Every row comes from one small tree of marks. The marks that hang from a mark follow it in brackets, in alphabetical order. Every link used is in the known rows. Which tree was each row made from?
Known rows:
tadi[lafe[nazuz]]: [ 0.71  0.45  0.51 -2.68  0.45 -0.06  4.72  0.11  1.98 -2.43  6.28 -3.92
 -2.34  0.18  3.23  0.78 -1.17  4.10  0.89  4.36 -4.55  2.15  2.21 -0.82
  1.71 -1.27  0.97 -0.92]
nazuz[lafe]: [ 0.67  0.01  0.00 -0.28  1.19 -0.32  0.41 -0.80  0.34  0.20  5.49 -1.80
 -1.40 -0.89  3.49  1.09 -1.83  0.06  1.70  2.29 -1.77  1.42  3.36 -1.01
  3.03 -1.33  1.11 -0.58]
bida[denedoz[doki[tadi]] lilob[vosuf]]: [-0.14 -0.61  0.34  1.03  0.94 -1.10  3.35  1.01  4.24  1.23  0.59 -1.20
 -0.44  0.39 -1.21  4.90 -4.04 -1.17 -0.25 -3.39 -1.48  2.75  0.54  0.14
 -1.47 -0.05 -0.03  2.66]
bida[denedoz lilob[vosuf]]: [-1.08  1.56  1.86  0.66  1.66  0.70  3.98 -0.46  3.43  2.62  2.62 -1.76
 -1.64  0.60 -0.23  4.92 -4.31 -0.12 -0.18 -1.42 -2.06  3.84  3.30 -0.15
  0.32 -2.30 -0.69 -1.45]
doki[lafe lilob]: [-0.07 -1.14  1.13 -4.13  1.63  1.16  2.78 -1.72  1.21  3.03  4.75  0.38
 -0.77  0.55  1.81 -1.20 -1.25 -2.79  1.83 -0.27  0.70  0.33  0.67 -0.10
  1.85 -2.57  0.18 -0.05]
denedoz[doki[lafe lilob tadi]]: [ 0.76 -3.09 -0.36 -3.80  0.29 -0.19  2.57 -0.71  1.65  1.59  2.74  0.67
  0.35  0.06  1.08 -1.47 -1.24 -3.42  1.43 -2.24  1.01 -0.62 -2.08 -0.27
  0.09  0.19  0.60  3.94]
bida[denedoz[doki[lafe]] lilob[vosuf]]: [-0.95 -0.47  1.60  0.96  1.45  2.61  3.45  1.04  1.00  1.64  0.50 -0.94
  1.06 -0.42 -1.30  3.10 -3.91 -2.30  1.43 -3.93  0.46  3.06  2.73  0.43
 -2.00 -0.25 -0.89 -2.71]
tadi[lafe]: [ 1.39 -0.68  0.99 -2.58  0.00  0.12  3.91  0.71  2.08 -1.09  7.26 -2.59
 -3.04  0.23  2.86  0.35 -1.12  0.17  0.39  2.03 -3.16  1.60  2.89 -0.72
  3.45 -1.17  2.05  0.53]
bida[denedoz lilob]: [-0.12  0.85  2.01 -0.91  1.03  0.28  3.18 -1.49  2.94  2.84  4.31 -2.56
 -1.95  0.94  1.16  3.26 -5.08 -0.22  0.27  0.04 -1.77  3.35  4.24 -1.87
  1.13 -1.84  0.87 -0.37]
tadi[lafe[nazuz[lilob[vosuf]]]]: [-0.48  0.86  0.28  0.07  1.45  0.37  0.91  0.40  3.28 -3.92  5.17 -2.62
 -0.48  0.92  4.37  1.98 -1.44  4.40  0.28  3.57 -4.29  1.68  1.61  0.57
  0.91 -3.20 -0.46 -2.52]
bida[denedoz[doki[tadi voko]] lilob[vosuf]]: [-1.12 -1.42 -0.20  0.81  0.36  2.38  3.59  0.68  1.31  1.56  0.66  0.07
 -2.95 -0.16 -1.99  3.48 -4.55 -0.94 -0.77 -4.22 -1.87  1.50 -1.53  0.02
 -2.42 -0.88 -1.24  2.01]
doki[tadi[lafe[nazuz]]]: [ 1.13 -0.44 -0.05 -2.63 -0.33 -1.60  4.19 -0.39  2.49 -2.13  6.49 -2.94
 -2.10 -0.06  3.08  1.11 -1.13  4.03  0.24  4.10 -5.19  1.12 -0.72 -1.48
  1.24 -1.84  0.69  3.06]
denedoz[doki tadi[lafe]]: [ 2.10  0.19 -0.52 -1.53 -1.91 -0.50  4.33  2.46  3.04 -2.68  3.34 -3.31
 -1.43  0.17  1.17 -0.78 -1.39 -1.14  1.38  0.56 -1.56  1.30  2.13 -0.90
  0.68  4.53  3.54  3.17]
nazuz[lafe lilob]: [ 0.73  0.00 -0.31  0.57  0.92 -0.61 -3.67 -1.51  1.33 -1.35  6.28 -1.45
 -0.53 -0.01  6.42  0.49 -2.59  0.54  1.52  3.01 -0.62  0.35  3.42 -1.38
  3.05 -2.13  1.20 -1.30]
doki[lafe[nazuz] lilob[vosuf] tadi voko]: [-2.56 -1.10 -0.43 -3.23  2.42  2.98  3.68 -1.89 -0.24  1.99  2.68  1.81
 -1.57 -0.57 -0.24  0.13 -0.62  1.08  0.59  0.36 -2.17 -0.54 -5.30  0.98
 -1.73 -5.57 -4.29  1.05]
bida[denedoz[doki]]: [-0.34 -1.32 -0.19 -1.58  0.03 -0.53  3.00  1.04  1.87 -0.74  2.06 -3.91
 -0.07 -0.48  1.92  1.90 -1.96 -1.39  1.36 -0.84 -0.08  2.85  3.09 -1.20
 -0.11  1.85  3.05  0.68]
doki[lafe tadi]: [ 0.97 -1.02  0.57 -4.00  0.96 -1.11  3.04 -1.33 -1.14  2.38  4.80 -0.47
 -1.30 -0.54  2.54  0.58 -1.35 -2.41  1.35  0.77  0.43  0.80 -0.14 -1.48
  1.81 -2.25  0.08  3.94]
lafe[nazuz[lilob[vosuf]]]: [-1.64  1.72 -0.14 -1.04  2.32 -1.01  0.70 -0.49  3.13 -1.55  2.92 -2.26
 -0.64  1.34  4.30  3.76 -1.56  3.47  0.80  4.81 -1.44  2.17  1.24  0.09
 -0.48 -2.68 -1.05 -0.93]
denedoz[doki tadi[lafe[nazuz]]]: [ 1.68  1.01 -1.08 -2.01 -1.89 -0.74  4.50  2.25  3.08 -4.19  2.60 -4.59
 -0.80  0.15  1.83 -0.21 -0.89  2.68  1.23  3.35 -2.97  1.57  1.65 -0.77
 -1.31  3.98  2.11  1.69]
bida[denedoz[doki[voko] tadi] lilob[vosuf]]: [-1.21  2.00 -0.19  1.32 -0.40  3.20  4.03  1.58  2.14  0.90 -0.91 -0.96
 -2.37  0.10 -2.53  2.52 -4.59 -1.52  0.06 -3.77 -1.12  2.77  0.75 -0.28
 -3.12  1.54 -0.65  0.88]

Write each row's tree:
[-0.17 -3.07  0.14 -2.98  0.28  0.27  2.02 -0.96  1.86  1.29  2.38 -0.36
  2.31 -0.80  0.39 -1.29 -1.22 -3.00  1.81 -3.33  0.64 -0.22 -1.57 -1.20
 -0.86 -0.49  0.89  2.44]	bida[denedoz[doki[lafe lilob tadi]]]
[-1.28 -0.88 -0.42 -1.94  1.23  2.22  4.48 -0.49  2.85 -1.08  4.79 -0.01
 -3.01 -0.13 -0.36 -0.44  0.37  3.55 -0.85  0.86 -6.51 -0.80 -5.01  1.10
 -0.15 -4.65 -2.50  1.06]	doki[lilob[vosuf] tadi[lafe[nazuz]] voko]
[-0.55 -2.04  0.16  0.32  0.30 -0.24  3.92  1.47  5.90 -1.68  3.01 -1.35
  1.72 -0.54 -0.95  0.73 -0.45 -0.61  0.10 -3.92 -4.18  0.34 -2.09  0.63
 -0.34 -0.56  1.28  1.30]	bida[denedoz[doki[lilob[vosuf] tadi[lafe]]]]
[ 0.60 -1.83 -0.87 -3.70  0.20 -1.25  3.25  0.29 -0.99 -0.61  1.89 -2.20
  0.38 -0.69  2.39  0.53 -0.89  0.77  2.24  2.01  0.07  0.98 -0.91 -1.24
 -2.02  0.60 -0.44  2.89]	denedoz[doki[lafe[nazuz] tadi]]
[ 0.66  0.37  0.40 -1.40  0.54 -0.33  0.13 -0.29  2.40 -4.08  6.47 -3.73
 -1.83  0.88  6.14  0.14 -2.02  4.42  0.39  4.79 -3.88  1.27  2.49 -0.99
  1.75 -2.15  0.62 -1.72]	tadi[lafe[nazuz[lilob]]]
[ 0.92 -3.27 -1.14 -2.54 -1.32  1.65  3.33  1.49  0.07 -1.98  4.88 -1.33
 -4.62 -0.85  1.94 -1.13 -1.13 -0.32 -0.50 -1.43 -2.98  0.00 -1.37 -0.20
  1.00  0.80  1.42  3.80]	denedoz[doki[tadi[lafe] voko]]
[ 0.53 -2.77 -0.09 -2.37 -0.07 -0.23  2.62  0.25 -0.51  0.37  2.30 -2.33
  1.35 -1.80  1.58  0.72 -1.38 -3.14  1.51 -2.27  0.77  0.93  0.51 -1.81
 -0.26  0.09  1.28  2.58]	bida[denedoz[doki[lafe tadi]]]
[ 1.31 -0.57 -0.28 -1.78  0.09 -1.88 -0.05 -1.15  3.11 -3.88  6.51 -2.71
 -1.55  0.57  5.65 -0.04 -1.67  4.16 -0.37  4.47 -4.13  0.17 -0.01 -2.07
  1.61 -2.82  0.30  2.09]	doki[tadi[lafe[nazuz[lilob]]]]
[ 1.70  1.11 -1.18 -0.60 -1.56 -0.75  0.25  1.67  4.00 -5.78  3.00 -4.07
  0.00  1.06  4.28 -1.16 -1.87  2.96  1.28  3.35 -2.17  0.60  2.05 -1.18
 -1.47  3.29  1.87  1.08]	denedoz[doki tadi[lafe[nazuz[lilob]]]]
[-0.78 -3.33 -1.20 -4.33  0.45  2.53  2.56 -1.09 -0.68  0.59  1.86  0.41
 -1.29 -0.47  0.80 -2.29 -0.80  0.37  1.20 -0.40 -0.54 -0.92 -4.52 -0.20
 -2.50 -1.34 -2.12  2.23]	denedoz[doki[lafe[nazuz] lilob tadi voko]]
[-1.32 -1.42  0.83 -4.57  1.25  4.25  2.36 -1.75 -1.36  3.18  4.62  1.49
 -3.47 -0.24  1.36 -2.53 -1.44 -2.31  1.03 -1.10 -0.22 -0.09 -1.25 -0.19
  1.36 -3.75 -1.19 -0.49]	doki[lafe lilob voko]
[-0.14  0.77  0.28 -2.06 -1.08  0.57  2.82  1.31  0.51 -0.35  0.19 -2.48
  1.75 -1.33  0.75 -0.04 -1.70 -3.22  2.81 -1.64  1.72  1.68  2.78 -2.38
 -1.65  2.84  1.95  1.27]	bida[denedoz[doki[lafe] tadi]]
[ 0.56  1.77  1.05  2.47 -0.98  1.26  4.56  2.49  4.98 -1.51  1.69 -2.33
  0.02  0.02 -2.39  2.43 -4.23 -0.53  0.33 -3.04 -3.26  2.64  2.62  0.10
 -1.53  2.32  1.69 -0.26]	bida[denedoz[doki tadi[lafe]] lilob[vosuf]]
[-0.89  0.15  0.14 -1.89  2.05 -1.00  0.04 -1.13  0.51 -0.65  2.88 -0.28
  1.00 -0.04  3.97  2.58 -1.42  2.38  1.26  2.87 -0.44  0.66 -1.21 -0.15
 -1.01 -4.42 -2.95  0.74]	doki[lafe[nazuz[lilob[vosuf]]] tadi]
[-0.36 -3.90 -0.31 -1.90 -1.27  2.88  2.67  0.40  3.01 -1.16  4.39 -0.98
 -1.80 -0.99  0.05 -2.43 -1.03 -0.87 -0.48 -3.65 -4.04 -0.51 -2.98 -0.73
  0.55 -0.77  1.77  2.10]	bida[denedoz[doki[lilob tadi[lafe] voko]]]
[-0.34 -3.37 -1.70 -3.64 -0.55  0.97  2.52 -0.65  1.69  1.09  2.74  0.60
 -3.69  0.56  0.70 -1.25 -0.94 -2.10  0.01 -1.78 -0.52 -0.73 -3.84 -0.04
 -0.23 -0.04  0.41  5.67]	denedoz[doki[lilob tadi voko]]
[-1.24  1.17  0.66 -1.24  2.82  0.53  0.44 -0.70  0.22 -1.34  2.96 -0.93
  0.85  0.21  4.39  2.19 -1.56  1.99  1.69  3.16 -0.14  1.46  1.46  0.14
 -0.77 -3.85 -2.67 -3.01]	doki[lafe[nazuz[lilob[vosuf]]]]
[ 0.28 -0.47 -0.02 -4.28  1.17 -1.45  3.53 -1.54 -0.69  0.60  4.09 -1.60
 -0.93 -0.59  3.01  1.26 -1.31  1.26  1.84  3.56 -1.12  0.91 -0.56 -1.57
 -0.42 -2.79 -1.18  2.87]	doki[lafe[nazuz] tadi]
[-1.68 -2.49 -1.50 -2.24  0.70  1.14  3.20  0.39  2.42  1.41  0.98  1.18
 -2.85  0.33 -1.45  0.88 -0.59 -1.82 -0.44 -3.12 -1.06 -0.46 -4.54  1.36
 -1.40 -1.08 -1.14  4.68]	denedoz[doki[lilob[vosuf] tadi voko]]
[-1.73 -0.64  0.25 -0.28  1.37  0.61  3.62  1.05  5.10  0.05  0.56 -1.65
  1.77  0.31 -0.83  2.02 -0.74 -1.85  1.15 -2.69 -1.00  2.14  0.42  0.89
 -1.44 -0.07  0.99 -0.70]	bida[denedoz[doki[lilob[vosuf]]]]
[ 1.33  0.53 -0.27 -2.96 -0.83  0.28  2.85  1.30 -0.06 -0.08  1.69 -1.46
 -0.02 -1.03  1.26 -0.46 -1.57 -3.35  2.25 -0.55  2.30  1.32  2.07 -1.32
 -1.25  3.53  1.51  2.96]	denedoz[doki[lafe] tadi]
[-1.43 -2.92 -0.79 -2.52  1.14  3.08  2.87  0.20 -0.25  1.77  1.27  2.80
 -1.37 -0.99 -1.42 -0.62 -0.42 -3.04  0.70 -4.16  0.45 -1.07 -4.89  1.58
 -1.59 -1.89 -2.03  2.57]	denedoz[doki[lafe lilob[vosuf] tadi voko]]
[-1.31  1.40 -0.29 -0.24  0.11 -0.34  4.11  1.27  5.89 -0.31 -0.77 -1.41
  2.04  0.40 -1.73  2.06 -1.14 -2.47  1.58 -2.67 -0.48  1.98  0.17 -0.06
 -2.58  2.02  1.20  1.81]	bida[denedoz[doki[lilob[vosuf]] tadi]]
[ 1.13 -2.64 -0.49 -3.45 -0.05 -0.77  2.63  0.60 -0.90  0.49  2.43 -0.68
 -0.55 -0.82  1.90  0.37 -1.72 -3.07  1.90 -0.93  1.54  0.29  0.02 -0.55
 -0.10  0.98  0.99  4.13]	denedoz[doki[lafe tadi]]
[-0.99 -1.82  0.14 -1.89  0.87  2.42  3.79 -0.13  3.00  0.66  6.00  1.62
 -3.72  0.00 -0.51 -0.58 -0.20 -0.13 -1.04 -2.36 -4.77 -0.98 -4.30  1.34
  1.86 -4.45 -1.33  2.15]	doki[lilob[vosuf] tadi[lafe] voko]
[ 0.61 -0.10  0.04 -1.22 -2.03  0.49  3.73  1.48  5.93 -2.40  3.05 -3.01
  0.96  0.04  0.01 -2.10 -1.65 -1.35  0.93 -2.15 -2.62  0.74  0.87 -1.01
 -0.39  2.90  3.56  1.18]	bida[denedoz[doki[lilob] tadi[lafe]]]
[ 0.59  0.56 -1.70 -1.87 -1.77  2.70  4.49  1.89  0.87 -4.10  2.87 -3.31
 -2.93 -0.40  1.14 -1.61 -1.03  2.69  0.98  2.18 -3.37  1.00 -0.06 -0.97
 -1.89  2.84  0.74  1.35]	denedoz[doki[voko] tadi[lafe[nazuz]]]
[ 0.28 -2.69 -1.67 -3.13 -0.66  0.43  2.53  0.54 -0.95  0.19  2.68 -1.06
 -4.33 -0.35  1.57  0.72 -1.31 -1.26  0.13 -0.78 -0.18  0.37 -2.02 -0.80
 -0.25  0.93  0.83  5.90]	denedoz[doki[tadi voko]]
[-1.40 -0.14  1.38 -2.86  2.76  1.32  3.70 -0.79  1.46  2.94  3.38  1.08
 -0.14  0.25  0.09  0.84 -0.64 -2.44  1.67 -1.08  0.13  0.72  0.12  1.41
  0.70 -3.52 -1.43 -1.23]	doki[lafe lilob[vosuf]]
[-0.64 -2.06  0.06 -2.12  0.32  0.24  2.95 -0.04  4.46  0.17  2.25 -2.69
  0.74  0.37  1.01  0.08 -1.60 -1.83  1.37 -2.00 -0.38  1.64  1.33 -1.06
 -0.22  0.93  2.79  0.41]	bida[denedoz[doki[lilob]]]
